What can hang from each mark:
dusuk: gudo mezus
resono: dusuk
mezus: dunu
gudo: dunu lesiko
lesiko: zavi
ridibe: zavi
dunu: gudo resono zavi
minam: lesiko
zavi: dusuk neru

Known rows, with every way that one mark hangs from another:
lesiko[zavi[dusuk neru]]: [-0.80,0.24,1.38,-0.59,-1.99,-2.04,-0.10,-0.39,-1.37,-0.38,-1.39,-1.95,-2.66,-2.26,-0.54,0.09,0.33,-1.20,-0.56,-2.68,-0.28,-1.11,0.64,-0.52]
dunu[gudo zavi[dusuk[mezus]]]: [1.44,-5.37,1.00,-1.47,0.40,1.52,-0.11,-1.19,-0.86,0.68,-1.50,-0.18,-2.79,-2.84,-0.45,1.24,2.56,-2.51,0.22,-0.10,0.10,-1.21,-1.33,-1.53]
lesiko[zavi]: [-0.25,0.47,-1.64,-0.12,-1.84,-0.57,-0.18,-0.81,-0.28,-0.14,-1.67,-0.89,-3.30,-1.13,-0.74,-0.40,1.04,0.88,-2.24,-1.48,0.46,-0.09,-0.24,-1.74]
minam[lesiko]: [0.52,-0.91,-2.06,0.52,1.41,1.06,1.43,-0.74,-1.13,1.70,1.32,-0.20,-1.39,-0.53,0.69,-0.57,1.58,-2.74,-0.29,2.59,0.41,1.37,-0.68,1.54]
dunu[gudo[lesiko] resono zavi[neru]]: [2.68,-3.14,2.03,-2.95,-1.12,0.74,1.79,-0.66,0.80,-2.04,3.66,-0.04,-0.25,-2.44,0.40,0.08,1.74,-5.25,2.97,-1.97,-1.20,-1.22,-2.80,-1.28]
mezus[dunu[gudo[lesiko] resono[dusuk]]]: [2.32,-2.15,3.87,-0.96,-0.05,0.24,0.15,-3.86,0.73,-0.18,-1.64,2.05,0.01,0.09,-1.05,-1.10,1.48,0.59,1.89,1.47,-1.96,-0.01,-1.14,-0.08]
dunu[zavi]: [0.96,-2.52,-1.78,-1.45,-1.53,1.23,0.62,-0.69,0.92,-1.61,-0.73,-0.92,-2.00,-0.62,0.75,1.46,0.96,-0.97,-1.17,-0.04,0.75,-0.10,-0.81,-0.97]
gudo[dunu[resono] lesiko[zavi]]: [1.68,3.47,-2.76,-0.67,-1.49,-1.43,0.48,-4.20,1.18,0.26,-1.44,0.65,-3.18,-0.61,-1.54,-2.87,-0.52,2.05,0.49,-3.38,-0.30,1.48,-1.93,-0.93]
lesiko[zavi[neru]]: [-0.77,0.67,-0.66,-0.51,-2.50,-1.05,0.48,0.43,-0.47,-1.15,0.14,-1.46,-1.85,-1.92,-0.14,0.12,0.39,-1.00,-1.22,-2.43,-0.28,-0.60,0.20,-0.28]
dunu[gudo zavi[dusuk neru]]: [0.81,-5.72,3.44,-1.98,0.42,1.24,1.25,0.56,-0.71,-0.84,-0.05,-1.17,-0.59,-3.79,-0.10,1.01,1.20,-5.24,0.69,-1.53,-0.90,-2.00,-0.65,-0.80]
dusuk[gudo[dunu lesiko] mezus]: [0.46,2.15,-3.85,1.59,0.09,-2.13,-1.83,-2.96,0.09,3.05,1.71,0.32,-5.61,0.07,0.61,0.93,-1.37,2.03,-0.47,0.88,-0.82,1.30,-2.68,1.05]
dusuk[gudo mezus]: [-0.35,0.37,-1.58,1.69,0.13,-1.82,-2.21,-0.97,-0.42,2.50,2.47,-0.14,-4.05,0.43,1.61,2.58,-0.08,1.18,-1.02,2.33,-0.66,-0.07,-2.03,0.63]
dunu[resono]: [1.14,0.88,2.39,-0.63,-0.34,-0.80,0.06,-1.13,0.85,-0.52,1.07,0.88,1.67,0.96,0.56,-0.23,0.85,0.37,1.79,-0.34,-0.54,-0.61,-1.22,-0.41]
dusuk[mezus[dunu]]: [0.88,0.54,-2.16,0.16,-2.16,0.00,-1.42,-2.35,0.10,0.49,-1.06,1.30,-2.81,0.75,0.06,1.19,1.36,3.19,1.59,1.99,0.06,1.11,0.14,1.49]
zavi[dusuk[gudo] neru]: [-1.19,-0.79,5.27,0.28,0.74,-3.15,-0.38,0.51,-1.33,0.67,1.48,-2.11,-0.92,-1.57,1.08,1.45,-2.07,-3.45,0.77,-0.73,-1.85,-1.93,0.16,1.15]
minam[lesiko[zavi[dusuk[gudo] neru]]]: [-0.23,-0.93,-0.58,0.58,0.39,-0.93,1.10,-1.03,-2.03,1.93,0.84,-1.84,-4.04,-2.04,0.72,-0.17,1.32,-3.80,-1.50,1.29,-0.16,0.36,-0.75,0.84]
zavi[dusuk]: [0.01,-0.50,2.87,-0.10,0.70,-1.52,-0.79,-1.21,-1.29,1.09,-2.34,-0.65,-1.07,-0.49,-0.53,-0.05,-0.12,-0.44,0.84,-0.38,-0.02,-0.72,0.63,-0.36]
ridibe[zavi[dusuk]]: [-0.40,0.25,2.04,-0.87,-1.43,-2.21,-0.36,-2.37,0.05,2.15,-1.69,-0.70,0.28,0.10,0.67,-0.94,-1.75,3.27,-0.62,-0.65,0.24,-0.10,-0.21,-1.32]
lesiko[zavi[dusuk[mezus[dunu[gudo]]]]]: [0.29,-0.67,-0.01,-0.10,-1.72,-1.12,-1.23,-2.55,-1.27,1.27,-3.56,-0.44,-5.09,-1.83,-1.43,-0.17,1.98,1.56,-0.79,-0.78,0.15,-0.37,-0.02,-1.65]
minam[lesiko[zavi[dusuk[mezus]]]]: [0.46,-0.40,-2.75,0.46,-0.06,-0.22,0.34,-2.16,-2.22,2.58,-0.72,-0.93,-4.79,-1.46,0.09,-0.35,2.71,-1.73,-0.98,1.76,0.94,1.22,-0.71,0.65]
lesiko[zavi[dusuk[gudo[dunu]] neru]]: [-1.08,0.11,1.85,0.23,-1.04,-2.53,-0.20,-1.05,-0.80,0.49,-1.45,-2.07,-3.59,-2.37,-0.26,0.17,-0.80,-0.72,-2.00,-2.57,-1.03,-1.21,-0.20,-0.57]
dusuk[gudo[dunu lesiko[zavi[neru]]]]: [-0.29,1.37,-1.33,1.11,0.13,-2.27,-0.05,-1.91,0.66,1.45,0.89,-1.15,-4.88,-1.11,0.00,-0.54,-2.41,-0.25,-2.31,-1.26,-1.52,0.36,-2.15,-0.57]
lesiko[zavi[dusuk]]: [-0.26,0.11,0.38,-0.15,-1.38,-1.63,-0.77,-1.70,-1.18,0.67,-3.17,-1.37,-4.07,-1.48,-1.14,-0.44,0.98,0.62,-1.61,-1.73,0.44,-0.56,0.17,-2.03]

Rows:
[1.41,-0.06,-3.57,0.53,-2.24,-1.61,-1.91,-3.73,0.58,1.24,1.13,-0.21,-8.43,0.62,1.02,2.24,0.08,1.40,-0.13,2.99,-0.56,1.23,-2.33,-0.22] => dusuk[gudo[lesiko] mezus[dunu[zavi]]]
[-0.87,0.55,2.83,-0.77,-1.72,-3.70,-0.05,-1.61,-0.07,1.82,1.40,-1.80,-0.65,-0.59,1.59,-0.21,-3.28,0.70,-0.17,-1.01,-0.97,-0.53,-0.74,-0.44] => ridibe[zavi[dusuk[gudo[lesiko]] neru]]
[-0.65,0.38,3.65,0.17,0.80,-3.40,-0.10,-0.92,-0.98,1.03,0.97,-1.80,-1.88,-1.81,0.37,0.25,-2.94,-2.94,1.08,-1.82,-1.98,-0.93,-0.27,1.43] => zavi[dusuk[gudo[dunu lesiko]] neru]
[-0.96,0.44,0.61,0.21,-1.99,-2.94,-1.22,-0.88,-1.57,0.87,-0.20,-1.98,-4.74,-2.04,0.24,1.31,0.27,-0.64,-1.08,-1.50,-0.58,-1.10,-0.33,-0.28] => lesiko[zavi[dusuk[gudo mezus] neru]]
[-0.92,0.32,3.09,-1.28,-2.11,-2.64,0.34,-1.08,-0.11,1.06,0.06,-1.35,1.62,-0.69,1.32,-0.40,-2.44,1.43,0.33,-1.54,-0.45,-0.61,0.27,0.18] => ridibe[zavi[dusuk neru]]
[2.14,-0.78,2.99,-1.15,0.37,-0.87,0.15,-2.00,-0.53,0.91,0.90,0.79,-1.58,-1.74,-1.49,-2.08,1.93,-2.14,2.35,-1.82,-0.99,-0.89,-2.38,-2.84] => dunu[gudo[lesiko[zavi[dusuk]]] resono]
[1.31,-0.65,-3.05,-0.54,-2.92,0.57,-1.13,-2.71,0.55,-0.32,-1.36,0.86,-3.82,0.48,0.43,1.90,1.80,2.75,0.95,1.90,0.40,1.07,-0.27,1.01] => dusuk[mezus[dunu[zavi]]]
[0.87,0.85,0.92,-0.13,0.87,-0.18,-0.18,-3.52,0.99,0.81,-2.14,1.90,2.91,0.40,0.07,-0.28,0.19,3.40,0.02,-0.90,-1.13,0.25,-1.46,2.67] => gudo[dunu[resono[dusuk[mezus]]]]
[1.05,-2.66,1.95,-1.51,-2.45,0.32,0.69,-2.39,1.07,-2.25,-3.01,-0.53,-2.80,-0.56,0.01,0.90,0.21,-0.18,0.75,0.57,-0.70,-0.11,0.89,0.17] => mezus[dunu[zavi[dusuk neru]]]
[0.00,-0.45,-2.47,0.15,-0.41,0.33,1.77,-0.36,-1.49,0.90,1.43,-1.25,-2.72,-1.84,0.58,-0.54,1.83,-3.40,-1.14,0.95,0.25,0.95,-0.53,1.37] => minam[lesiko[zavi[neru]]]
[0.18,0.36,2.32,0.99,1.10,-2.72,-1.96,-3.01,-0.69,2.96,-1.47,0.01,-2.97,-0.19,0.37,1.07,-0.51,1.62,0.36,0.34,-0.93,-0.62,-1.32,0.51] => zavi[dusuk[gudo[dunu[resono]] mezus]]
[-1.28,0.16,3.47,-0.47,-1.04,-3.19,0.27,-1.74,0.47,1.97,-0.05,-1.40,0.75,-0.80,1.53,-0.28,-3.51,1.81,-1.01,-1.44,-1.25,-0.73,-0.60,0.13] => ridibe[zavi[dusuk[gudo[dunu]] neru]]
[1.00,2.32,-3.33,-0.61,-2.43,-2.33,-1.27,-2.62,-1.55,1.06,-0.50,-0.99,-6.42,-0.83,-1.24,-0.88,0.57,-0.14,0.92,-1.44,0.79,1.13,-0.68,-1.41] => gudo[lesiko[zavi[dusuk[mezus]]]]
[1.44,-1.30,0.68,-1.21,0.24,0.77,0.82,-3.77,1.98,-0.71,-3.08,1.02,2.01,-0.23,0.37,0.19,0.40,2.06,-1.26,-1.27,-0.85,-0.04,-1.84,1.51] => gudo[dunu[resono[dusuk] zavi]]
[0.33,-0.11,-1.38,0.40,0.31,-1.35,0.35,-1.85,1.24,0.63,1.40,-1.19,-4.25,-0.86,0.72,0.36,-2.48,-1.26,-1.84,-0.58,-1.36,0.33,-2.40,-0.20] => dusuk[gudo[dunu[zavi[neru]] lesiko]]
[0.88,1.95,-2.24,-0.66,-1.98,-2.21,-0.77,-2.39,-1.27,0.60,-0.80,-1.25,-5.78,-0.92,-1.45,-1.43,0.11,-0.77,0.50,-1.68,0.59,0.89,-0.55,-1.88] => gudo[lesiko[zavi[dusuk]]]
[-1.11,0.45,2.32,-0.47,-2.04,-3.54,-0.74,-1.58,-0.33,2.33,1.23,-1.41,-0.36,-0.49,2.07,0.88,-2.39,2.02,-0.13,-0.43,-0.80,-0.65,-0.75,0.47] => ridibe[zavi[dusuk[gudo mezus] neru]]
[0.15,0.43,-0.63,-0.09,-2.45,-1.64,-1.44,-2.78,-1.10,0.90,-3.79,-0.71,-5.45,-1.12,-1.09,0.13,1.61,2.16,-0.87,-0.74,0.48,-0.04,0.27,-1.28] => lesiko[zavi[dusuk[mezus[dunu]]]]
[1.33,3.58,-2.04,-0.98,-2.01,-1.75,0.93,-3.33,1.01,-0.40,-0.25,0.18,-2.20,-1.12,-1.14,-2.51,-0.96,0.72,1.16,-4.03,-0.82,1.11,-1.63,0.13] => gudo[dunu[resono] lesiko[zavi[neru]]]
[-0.27,0.72,0.66,-0.76,-2.10,-2.39,-1.06,-2.78,-0.28,2.66,-1.31,-0.35,-0.57,0.23,0.94,-0.15,-1.08,4.25,-0.02,-0.16,0.50,0.22,-0.39,-0.58] => ridibe[zavi[dusuk[mezus]]]
[1.86,2.32,-0.58,-0.79,0.25,-1.20,0.09,-4.50,0.85,0.67,-1.01,1.35,0.45,0.35,-0.77,-1.89,-0.83,1.69,1.20,-1.67,-1.05,1.33,-1.99,1.66] => gudo[dunu[resono[dusuk]] lesiko]
[-0.22,-1.36,0.85,0.87,1.17,-1.54,-2.48,-2.41,-1.38,2.36,0.30,0.14,-0.13,0.55,1.61,3.15,0.88,1.28,-2.36,2.96,-1.23,-0.46,-1.79,3.12] => resono[dusuk[gudo mezus]]
[2.22,-2.09,2.76,-1.62,-2.21,0.06,0.27,-4.09,1.85,-1.90,-3.64,0.46,-2.55,0.64,-0.03,0.41,1.21,1.37,1.30,0.97,-0.61,-0.23,-0.29,-1.15] => mezus[dunu[resono zavi[dusuk]]]
[-0.94,-0.04,3.26,0.40,-0.18,-3.40,-1.48,-0.10,-1.90,1.40,2.07,-1.60,-2.04,-1.38,1.43,2.52,-1.16,-2.24,1.61,-0.13,-1.48,-1.46,-0.13,2.20] => zavi[dusuk[gudo mezus] neru]
[0.10,-0.37,-2.05,0.14,-0.49,-0.58,0.82,-1.31,-2.42,1.85,0.64,-1.34,-3.77,-1.98,0.49,-0.01,2.26,-3.03,-0.23,1.08,0.44,0.82,-0.34,1.67] => minam[lesiko[zavi[dusuk[mezus] neru]]]
[1.95,2.71,-1.71,-0.68,-0.13,-1.25,-0.41,-4.75,0.58,1.00,-0.71,1.61,-0.06,0.45,-0.62,-1.42,-0.40,2.19,1.63,-1.37,-0.85,1.56,-2.16,2.20] => gudo[dunu[resono[dusuk[mezus]]] lesiko]
[1.17,-2.97,3.58,-2.08,-1.13,-0.93,0.32,-1.86,1.00,-2.04,2.01,-0.88,1.67,-0.17,2.72,3.22,1.04,-2.49,-0.65,0.26,-1.69,-1.85,-2.58,1.58] => dunu[resono[dusuk[gudo]] zavi[neru]]
[1.49,-1.94,1.67,-0.46,-0.67,0.31,0.18,-2.91,0.12,0.26,-3.06,0.76,-4.04,-1.30,-2.15,-1.73,0.77,0.40,0.94,0.45,-1.04,0.33,0.07,-1.79] => mezus[dunu[gudo[lesiko[zavi[dusuk]]]]]
[0.07,-0.07,2.54,0.65,1.17,-2.97,-1.39,-1.89,-1.24,2.20,-0.52,-1.39,-4.31,-0.41,-0.13,0.19,-1.35,-1.37,0.07,0.43,-0.72,-0.62,-0.80,-1.15] => zavi[dusuk[gudo[lesiko]]]
[0.11,1.06,-0.94,1.35,1.43,-1.75,-0.31,-2.14,0.91,1.97,0.74,-0.44,-3.92,-0.19,0.08,-0.57,-2.68,0.20,-1.73,-0.10,-1.36,0.64,-2.26,-0.46] => dusuk[gudo[dunu lesiko]]
[0.46,0.52,3.07,0.62,1.50,-3.06,-0.97,-3.07,-0.38,2.36,-1.35,-0.60,-3.31,-0.35,-0.29,-0.53,-1.68,-0.18,0.22,-0.52,-1.16,-0.41,-1.33,-0.78] => zavi[dusuk[gudo[dunu[resono] lesiko]]]
[2.26,-1.18,2.35,-0.87,-1.20,0.24,0.54,-3.25,1.18,-0.58,-1.62,1.57,-2.54,-0.41,-1.58,-1.86,1.47,0.73,1.93,0.34,-1.40,0.21,-0.99,-1.94] => mezus[dunu[gudo[lesiko[zavi]] resono]]
[2.29,-0.80,2.86,-1.03,1.05,-0.09,0.52,-1.12,0.08,0.60,2.53,1.47,0.37,-1.00,-0.96,-1.85,1.43,-2.30,3.13,-0.92,-1.23,-0.62,-2.52,-1.93] => dunu[gudo[lesiko] resono]
[0.79,0.44,1.95,-0.19,1.29,-0.09,0.37,-3.25,1.27,0.41,-2.45,1.66,3.45,0.28,-0.14,-0.81,-0.26,2.71,-0.40,-1.27,-1.32,0.07,-1.30,2.15] => gudo[dunu[resono[dusuk]]]
[-0.46,-0.71,3.45,1.08,2.13,-2.20,-0.94,-2.11,-0.46,2.38,-2.43,-0.77,-2.46,-0.63,-0.18,0.10,-1.72,0.21,-1.18,-0.20,-1.11,-0.90,-0.63,-0.43] => zavi[dusuk[gudo[dunu]]]
[-0.73,-0.21,2.71,-0.13,-0.78,-2.93,-0.63,-2.45,0.26,2.83,-0.99,-1.12,-1.00,0.15,1.23,-0.31,-2.35,2.99,-1.80,0.13,-0.35,-0.50,-0.97,-1.73] => ridibe[zavi[dusuk[gudo]]]
[0.64,2.45,-2.51,-0.92,-2.92,-2.66,-0.83,-1.78,-1.70,0.23,0.82,-1.37,-5.37,-1.43,-0.80,-0.55,0.05,-1.38,1.61,-2.04,0.31,0.79,-0.36,-0.34] => gudo[lesiko[zavi[dusuk[mezus] neru]]]
